Known rows, with every step that occurs
M/C/P/E/A: [ -8  10 -27  10  -9  10 -22   1   4 -39  20   6 -83  31 -22 -17 -52   6
  16  10  -6  18 -74  15  44 -22 -24 -19  -1  21  15 -11  32  11 -20   4
  18 -42 -35   5   0  20 -11 -11 -25  35 -10  13  -2 -10   5  18 -23   9
 -31]
H/P/V: [-13  28 -13 -25 -13  35  -4   6  31   6  13  10 -63  53 -25  31 -28  25
  36  39  10 -11 -30  33  15 -34 -34 -10  27  15 -11  12  -1   2 -21  17
  -7 -40 -19  25   7  20  12 -25 -11  56   9 -17 -21 -38  35 -16 -15  -5
 -10]
C/M: [ -4 -17 -20  15  -4  41  -4   9  20 -28  27   3 -57  21 -14 -10 -11  35
   5  30  27  16 -27  12  -7  -5  -5  14  37   1   4 -12  14 -37   8  10
  11  -9 -10  12 -21  15 -17   4 -22  11  11   2  21 -32  10 -25 -19 -18
  -4]
C/P/V/G: [-18  28 -32   5 -14  28  14   6  14  -2  21  21 -50  54 -11  26 -16  23
  30  14  24 -11 -33  15  25 -39 -29   7  16   7   4  -6  40  17 -21  14
  10 -19 -44  -5  22  15 -32 -16 -19  37  27 -15   2 -40  44 -19 -22   2
 -15]
R/A: [-21   6 -30  12  16  36  -6  -3   0 -29  18  10 -67  54  -5  24 -27  33
  12  37  29   9 -48  18  29 -45 -13  -1  13  20 -22 -12   9  -1 -14  -7
 -26 -43 -22   0   4  12 -17 -15   8  26   1   4   4 -16  25 -22   5  -5
 -15]
C/P/E/A: [-12   8 -31  13 -15  14 -21   0   4 -33  17   6 -77  28 -18 -17 -55   8
  16  17   1   6 -72  22  41 -29 -27 -20  -2  21  15 -20  32   8 -19   4
  14 -42 -33   8   4  17 -10 -17 -23  40  -2  20  -3 -14   9  14 -22   6
 -34]
C/P: [  5  -9 -33   1   2  25  -8  -5  21 -16  -4   2 -49  40 -17  -7 -18  21
  14  34  20  -5 -63  36  38 -12 -43  27  26  12  -7 -23  14  -5 -10 -10
  32 -24 -18   7   5  15   1 -14  -9  40   3  -2  -1 -44   4  -9  -1 -11
 -19]
P/R/A: [-24   4 -20   4  13  43 -12   5 -13 -26  19   7 -55  53 -13  17 -35  49
   6  35  13   1 -45  13   0 -42 -14 -24  16  14 -19 -16   9  11 -26  -5
 -25 -47 -20   7  13  16  -7  -7  13  28  -4   9   4   2  25 -17   2 -13
 -23]
M/C/D/H: [ 26 -11 -32  14  28   7 -17  15  14 -18  40  10 -44  54 -10  21  24  18
  -4  29  22  25 -54   8  12 -31  -5  19  21  20   1   2  23 -16 -20  13
   2  -4 -29  13   4   8  -3  14   9  21 -15  -9   1  -2 -12  12 -25   6
 -14]
M/C/D/H/P: [ 18  -9 -34  -5  35   6 -27   4  39 -18  20  13 -47  63 -10  30   9   7
  21  44  27  19 -45  39  18 -18 -45  22  28  28   7  -2  -7 -16 -17  12
  12 -24 -44  20  13  23  11 -12  27  49  -8  -9  -7 -23   3  13  -7 -12
 -20]
M/C: [  0   1 -25 -11   7  26  -9   9   7 -29  24  14 -70  44 -25  20   5  11
   6   7   4  44 -47  -1  31   2  -1  19  30  18  -5  24  10 -15 -29  -2
  13 -25 -31  -6  -3  25 -18   1 -19  23 -17 -12  -1 -10   9 -14 -21   9
   4]
D/H/P: [ 13  -4 -45 -10  33  18 -22 -12  39 -10   2  15 -41  76  -4  34   5   7
  29  53  28   1 -53  34  17 -17 -43  20  27  38  14 -14  -9 -17 -24  10
   7 -35 -43  19  19  20   9 -19  14  57   1   1  -6 -23  15   6  -9  -4
 -18]
E/A: [-27   3 -34  15 -13  25 -17   7  -6 -32  27  18 -78  35  -6  16 -45   3
  15  28  17  12 -57  15  38 -15  -1  -8  27  19  13  -4  30  -5 -16  -5
   3 -46 -33  25   1  12 -31 -17 -35  40  14  24   6  -2  14  -3 -25  27
 -22]
R/P: [ -5  18 -25   0  13  36  -3 -13   5 -14  -9  27 -64  55   8  28 -16  37
  -3  37  17  -1 -50  14  31 -35 -16   3  33  17  -7 -13   1 -23 -35   0
  -4 -19 -23  22   6  26   8 -24  10  50   0  -7  -4 -28 -13 -30  -3 -16
   8]
M/C/D: [ -5 -11 -10   6  -4  15 -19  31   5 -30  54   8 -64  20 -28  10  -1  22
  -7  16  14  43 -30  25  26 -19 -12  18  25  -8 -22  26  18 -17 -11   6
  11  -8 -26   9  -6  23  -9   3  10  23 -15 -17  -6 -19  -5 -14 -13 -13
  -5]
C/D: [-14 -12 -15  10 -14  25 -22  27   4 -20  50   8 -53  15 -17  10 -12  31
  -6  35  22  17 -28  41  17 -33 -19  15  24  -9 -17   7  21 -21 -10   7
   5 -12 -23  19   2  13  -7  -9  12  35   0  -3  -8 -25   2 -22 -12 -18
 -12]
F/P/C: [-30  19 -41 -10 -11  48 -35   1 -13  -9 -16  19 -30  25 -32   2   4  17
   6  17 -28  10 -36   7  32  -5 -23  23  30  29  14  12 -10 -23 -40  -5
 -15 -28 -14  16   9  36  14 -15   7  57  -5   5 -10   0   1 -19 -10  -7
  -3]
F/A/E: [-18   6  -9  -2  -2  29   0  10  29 -22  24  53 -36  54 -14   8 -11  -9
  28   8 -16  -4 -51  -7   0 -30  -2  20  23  23  10  27  21   3 -31  14
  10 -20 -35   9  16  17 -21 -10 -10  53   0  30  -7 -11  -5   2 -47  -7
 -27]
G/V: [ -3  21 -32   4  -6  16   0  23 -12 -13  42  13 -39  11 -12  24   1  26
  22  33  12 -13 -45  21  21 -36 -10  22  38  15 -22  14  23 -21 -18  -8
 -15 -36 -36  28   9  12  -1  -5 -27  53   4   7  27 -56  23 -23  10  15
   5]
M/C/P: [ 15  -8 -28  -2  13  16  -8  -2  21 -29   0   1 -61  44 -29  -8  -7  13
  13  15  12  22 -65  21  47   3 -39  29  29  13 -10  -3  11  -3 -12 -11
  37 -20 -23  -4  -2  23   1  -2 -11  29 -13 -14   1 -36  -3   0  -2  -4
 -12]
C/D/H: [ 19 -14 -35  16  21  15 -16  12  16  -8  37  10 -36  50  -2  22  19  25
  -4  42  29   6 -54  17   7 -43  -8  17  20  18   1 -10  25 -20 -20  14
  -3  -6 -26  19   9   2  -2   7  12  30  -4   0  -2  -6  -5   5 -25   1
 -19]
D/H: [ 21  -7 -47   8  25  25 -11  -7  16  -6  13  14 -36  67   4  30  22  18
   6  42  26  -1 -64   1   7 -32  -4  19  23  36  12 -16  21 -18 -32   6
  -5 -19 -28  10  14   1  -6   3  -8  32  -1   6   1  -2   7   3 -30  17
 -15]
Y/G/V/P/R/A/E: [-19   8 -10  14  23  22  -2  11  24 -21  29  28 -38  37  -4   8 -26  24
  18  22 -18 -24 -40 -15  -2 -50   0   6  29  12  -7   9   8  26 -40   8
 -30 -32 -38   5  27  24 -27  -9  19  48  -7  21   1 -16  24  -5 -13 -32
 -25]
D/C/M: [ -6 -31 -34  30  14  34   4  10  16 -16  24  20 -62  31 -15 -12 -11  28
  -1  32  40  10 -23  -1   0   6  -9  13  20  16  18   9  24 -27   1   3
   0  10  -2   4 -24  20  -4  16 -25  12   5  -7  23 -22   6 -20 -20  -4
   6]
Y/G: [ -1 -16 -21  16  23  42 -21  -8  18 -14   3   5 -50  48   4  41   7  39
  -7  36  -5 -12 -39  14  12 -42  12  30  23   5   6  16  27 -13 -29   5
   1 -30 -26  -7   3  18 -40 -10  -5  31  20 -13 -15 -10   3 -16 -24 -24
  -2]
P/C: [-16  14 -47 -11 -14  48 -25   9 -22  -5   8   9 -35  24 -30   4  -8  28
   2   7  -4  12 -29   5  21 -12 -12  13  14  24  11   8  -8 -11 -42 -11
 -10 -25  -1  13   7  35  -9 -12 -15  41 -12   3  -2   7  11 -26 -11  -9
  -6]
H/D/C: [-18 -25 -41   8   6  26   1  19 -10  -3  28  29 -66  36 -12  36  -1  -1
  -6  48  53  21 -29  15  26  -6 -14   0  11  31  18  41  31  10 -32   1
 -13 -17 -10  -1  -9  15   5   3 -12  35  -4  -8   0 -12  12 -13 -12  23
  -4]
Y/G/V/P: [-25   3 -43  17  -9  15 -27   2  39 -30  10   8 -45  11  16  21   0  18
  13  21   7 -19 -33   8  21 -27  10  26  48  17  -8   4  28 -19 -33  -5
  -9 -32 -55  16  25  16 -22  -1   5  59  19 -11  17 -51  44 -33  10   6
   4]

Rows
[ 19  -4 -42  14  18  17 -28  12   2  -5  32   8 -26  42 -12  13  18  25
  -9  27  20  11 -47  11   7 -38 -10  15  13  25   9  -7  14 -16 -27   7
  -9  -4 -15  21   9  12   3   7  13  27 -12   0   2   7 -10   5 -22  -3
 -19] : P/C/D/H
[-14   0 -38  14 -18  32 -23  16  15 -29  21  -1 -38  -5 -19 -27 -10  33
   6   3  12  14  -8  -1  -3   2  -6  14  41  12   8  -5   3 -31  -4  -2
  -2  -4 -10  21 -12  30 -11  10 -14  21   2  -4  33 -29  20 -31   0 -18
   1] : G/V/P/C/M
[  5  11 -26  19  14  17  -7  16  -3 -14  31   6 -36  18  -2  37  12  37
  12  33  -2 -26 -41  18  17 -54   6  33  36   7 -16  26  32 -16 -18  -1
 -15 -35 -38  17   7  12 -19  -3 -21  48  14  -7  20 -48  10 -18   6   1
   8] : Y/G/V
[-18  -7 -39  12 -17  41 -26   8  21 -31  13  -1 -44   5 -20 -27 -14  32
   4   3  14  20  -8   1  -2   9  -3  11  36  10  16  -9  -1 -32  -9   1
   4  -2  -7  16 -13  31 -15   6 -10  17   2  -5  23 -16  19 -31 -11 -24
  -4] : V/P/C/M
[  3 -26 -42   9  13  14   0   5   9 -10   4  13 -58  38 -19   5 -14   2
   5  43  45   5 -53  33  44  -3 -48  16  15  23   7   8  25  13 -14  -8
  20 -14  -8   1  -5  16  14  -2  -5  35  -4 -13   1 -39  -1   1   3   4
 -18] : H/D/C/P
[ 14  -8 -36  -2  28  10 -27  -1  38 -13  19  14 -42  61  -7  29   5  11
  22  54  31   7 -46  47  15 -25 -48  22  26  28   7 -10  -5 -18 -17  13
   9 -25 -43  24  18  19  10 -17  27  55   0  -3  -8 -26   6   7  -7 -15
 -24] : C/D/H/P
[-28  20 -38  14 -26   8 -28   8  10 -40  30  12 -75  11  -5  -7 -51   4
  19  13  -2   2 -58  10  34 -31  -7 -24   9  25  15 -11  38   0 -32   4
  -6 -48 -50  19  14  14 -17 -11 -19  50   2  19   7 -19  34   0 -17  19
 -24] : G/V/P/E/A
[-16  -8 -22  10  21  31  -8   9 -13 -26  14   5 -56  51 -19  11 -36  39
   4  39  29   5 -47  21  14 -35 -32 -26  13  19 -12 -10  15  30 -18  -6
 -18 -39 -11   4   5  18   9  -1  18  25  -7  -1   7  -8  15  -3  13 -12
 -32] : H/D/C/P/R/A
[ 21   1 -39  15  24  15 -24   7   4  -6  24  14 -33  48  -7  16  15  30
 -11  29  19   9 -47  10  12 -43 -12  13  17  24   6 -10   8 -16 -27   8
 -10   0 -14  26   9  16  12   4  20  32 -13  -6   1   3 -20   3 -16 -10
 -14] : R/P/C/D/H
[ -9   2 -27   1  34  32 -18  -2   3 -24   9   7 -48  68  -9  24 -27  41
  17  43  19  -2 -50  21  -2 -41 -29 -21  18  27 -11 -23  -2  12 -25  -1
 -24 -48 -29  14  18  19   5 -10  28  37  -4   6   4   2  23  -2   6 -15
 -29] : D/H/P/R/A
[-15   1 -26   5 -20  29 -32  32 -12 -12  43   5 -40   4 -31  -3 -12  33
 -11  16   7  23 -17  31  17 -29 -21  13  15  -2 -10  14   5 -15 -20   0
  -2  -7  -6  21   2  28  -3  -8  13  35 -13  -5  -7  -5  -3 -21  -8 -27
 -12] : P/C/D
[-15   0 -24  -1 -12  25 -38  26   0 -13  36   6 -39  12 -33   3 -14  26
   1  21  11  22 -15  46  21 -24 -39  14  17   2  -4  13  -8 -16 -16   2
   1 -13 -13  24   6  36   5 -19  24  45 -12  -6 -10 -14  -1 -15   2 -33
 -14] : H/P/C/D
[-27  -4 -34   7 -26  25 -41  26   6 -20  36   3 -41  -2 -21  -8 -14  25
  -9  11  10  22 -13  27  20 -21 -17  12  22   1  -8   8   6 -18 -27  -2
  -3  -7 -15  22  11  31  -7  -7  24  41  -7 -10  -6 -12  11 -27  -2 -23
 -12] : V/P/C/D
[-14  31 -38  -2   0  24   6   2  22   3  24  28 -46  69  -5  46  -7  17
  38  22  27  -8 -30  14  12 -42 -26   4  18  18  17   0  29  13 -30  25
   1 -22 -54   1  28  16 -26 -18  -7  44  27 -13   2 -32  49 -13 -27   6
 -15] : D/H/P/V/G
[-30   4 -29  -6 -20  31 -25  21   5 -21  17   5 -30  13  -9   6 -21  37
   8  21  -5 -13 -32   7 -18 -10  -4 -16  48  12  -4  -7  19  -7 -48  -5
  -6 -37 -42  31  31  22   1   7   5  59   6   6  13 -20  46 -26   0   0
 -14] : G/V/P/R
[-19   4 -10   2  20  34   3  10  13 -16  30  32 -43  47 -14   2 -32  23
  17  26 -10 -11 -45 -12  -2 -42 -11   0  21  16  -2   2   0  23 -38   9
 -24 -31 -26   3  20  22 -22 -13  12  40 -15  30  -6  -3  18  -3 -23 -32
 -28] : P/R/A/E
[ -2   5 -28  11   0  42 -13   5   3 -20   9   8 -47  18 -20 -18 -15  44
  -5  10  12  19 -17  -1   2  -7 -11   8  33   7  10 -10  -6 -32  -7   3
  -2   2   7  23 -21  35   0  -3 -10  16  -3  -8  22 -15 -14 -26  -6 -34
   2] : R/P/C/M
[-15  14 -49 -22  -2  40 -34   4  -2  -7  -2  10 -35  35 -32  10 -13  16
  17  16  -1  14 -25  26  23  -3 -38  15  19  29  15   7 -26  -9 -38  -9
  -3 -31 -12  16  11  43   4 -26   4  56 -13   1  -5  -4  14 -19  -1 -21
 -12] : H/P/C
[-14  -6 -11   8  23  24   8  14  11 -17  30  32 -48  45 -17   2 -32  10
  14  31   5  -5 -44  -4   7 -36 -22  -5  17  20   3  14   6  40 -33   8
 -18 -26 -19   2  15  22 -10  -8  16  36 -19  24  -5 -11  10   7 -15 -28
 -34] : H/D/C/P/R/A/E
[-26  32 -31   0 -18  36  14  11   6   1  31  29 -52  53  -8  39 -11  25
  26  13  22  -5 -24   5  16 -43 -12   3  17   6   7   8  40  10 -31  18
  -5 -20 -45  -5  21  14 -38 -16 -21  36  29 -11   1 -30  52 -30 -30  10
  -9] : P/V/G
[ -9  -4 -34  23  -9  32 -26  10  19 -30  16  -3 -39  -1 -15 -20  -4  38
   1   2   4   8  -7   0  -5  -6   3  20  41   7  11   1   8 -31  -6   0
  -4  -5 -11  18 -13  30 -18  12 -12  19   7 -11  30 -24  12 -28  -3 -28
   2] : Y/G/V/P/C/M
[-11  11 -20   7 -11  28 -30  22 -12 -13  29  11 -44  13 -23   2 -16  42
 -17  17   9  18 -20  29  25 -35 -25   7  19  -2 -12   9  -1 -14 -24   2
  -5  -2  -3  29   1  33   9 -14  25  41 -15 -12  -6 -10 -19 -23   0 -35
  -5] : R/P/C/D
[ -7 -23 -22  -4   5  34 -12  17 -12  -6   9   7 -39  36 -29   0 -23  30
  -3  34  14  -2 -47  22  -4  -4 -37 -17  24  12  10  -2  21  18 -33  -4
  14 -25  -9  16  10  22  21   7  -1  39  -5   0   0  -9   5   1  -6 -10
 -25] : H/D/C/P/R
[-24   7 -33  11 -27  19 -37  34  -1 -20  44   3 -36 -11 -22  -7 -12  27
  -6   9   9  14 -12  28  20 -26 -17  13  27   1 -15  14   9 -17 -22  -4
  -9  -8 -19  28  11  29  -1  -4  19  46  -8  -9   4 -24  14 -27   8 -18
  -7] : G/V/P/C/D
[-20  13 -30   7 -18  22 -23   5  -3 -30  27  11 -80  29 -12  -3 -52  11
  13  19  -2  10 -62  15  32 -32 -11 -25  -1  21  19 -10  32   3 -30   8
   0 -47 -34  10   4  16 -18 -17 -27  40  -1  23  -5   0  17   4 -31  13
 -28] : P/E/A
[-10  29 -41  -8   0  44 -22  -3 -17  -4 -11  17 -42  35 -18   8 -14  37
  -7   8  -4  10 -33   3  31 -22 -16   4  19  26   7   1 -18 -14 -48 -11
 -15 -15  -1  20   7  41   8 -21   4  48 -16  -6   0   1 -12 -29  -1 -23
   3] : R/P/C
[ -5  12 -18  -7 -12  26  10  13  16  10  13   8 -65  40 -30  13 -27  20
  21  35  28 -11 -38  21  30 -29 -34 -13  18  13 -10  21  27  24 -13   8
  -1 -21   3  15  -5  13  22  -4 -22  38   3 -26 -13 -39  17  -6  -9   8
 -12] : H/D/C/P/V
[-14  27 -31   5  -3  19   4  11  23  -1  35  27 -46  62  -8  42  -5  19
  31  22  30  -4 -23  24  12 -47 -31   3  17   8  10   1  32  13 -22  27
  -1 -16 -55   5  26  17 -22 -18   2  42  25 -18  -2 -33  45 -11 -24  -1
 -18] : C/D/H/P/V/G
[-30   0 -12 -14  -4  53 -24   9  -7 -13  -7  19 -30  37 -25   7  -8  34
   6  39 -32  -7 -47  13 -10  -9 -23  -4  46  11   5  -4  10 -16 -42   6
  -4 -41 -33  23  20  22  23  -2  15  59   7  13 -13  -4   9 -11 -19  -9
 -17] : F/P/R
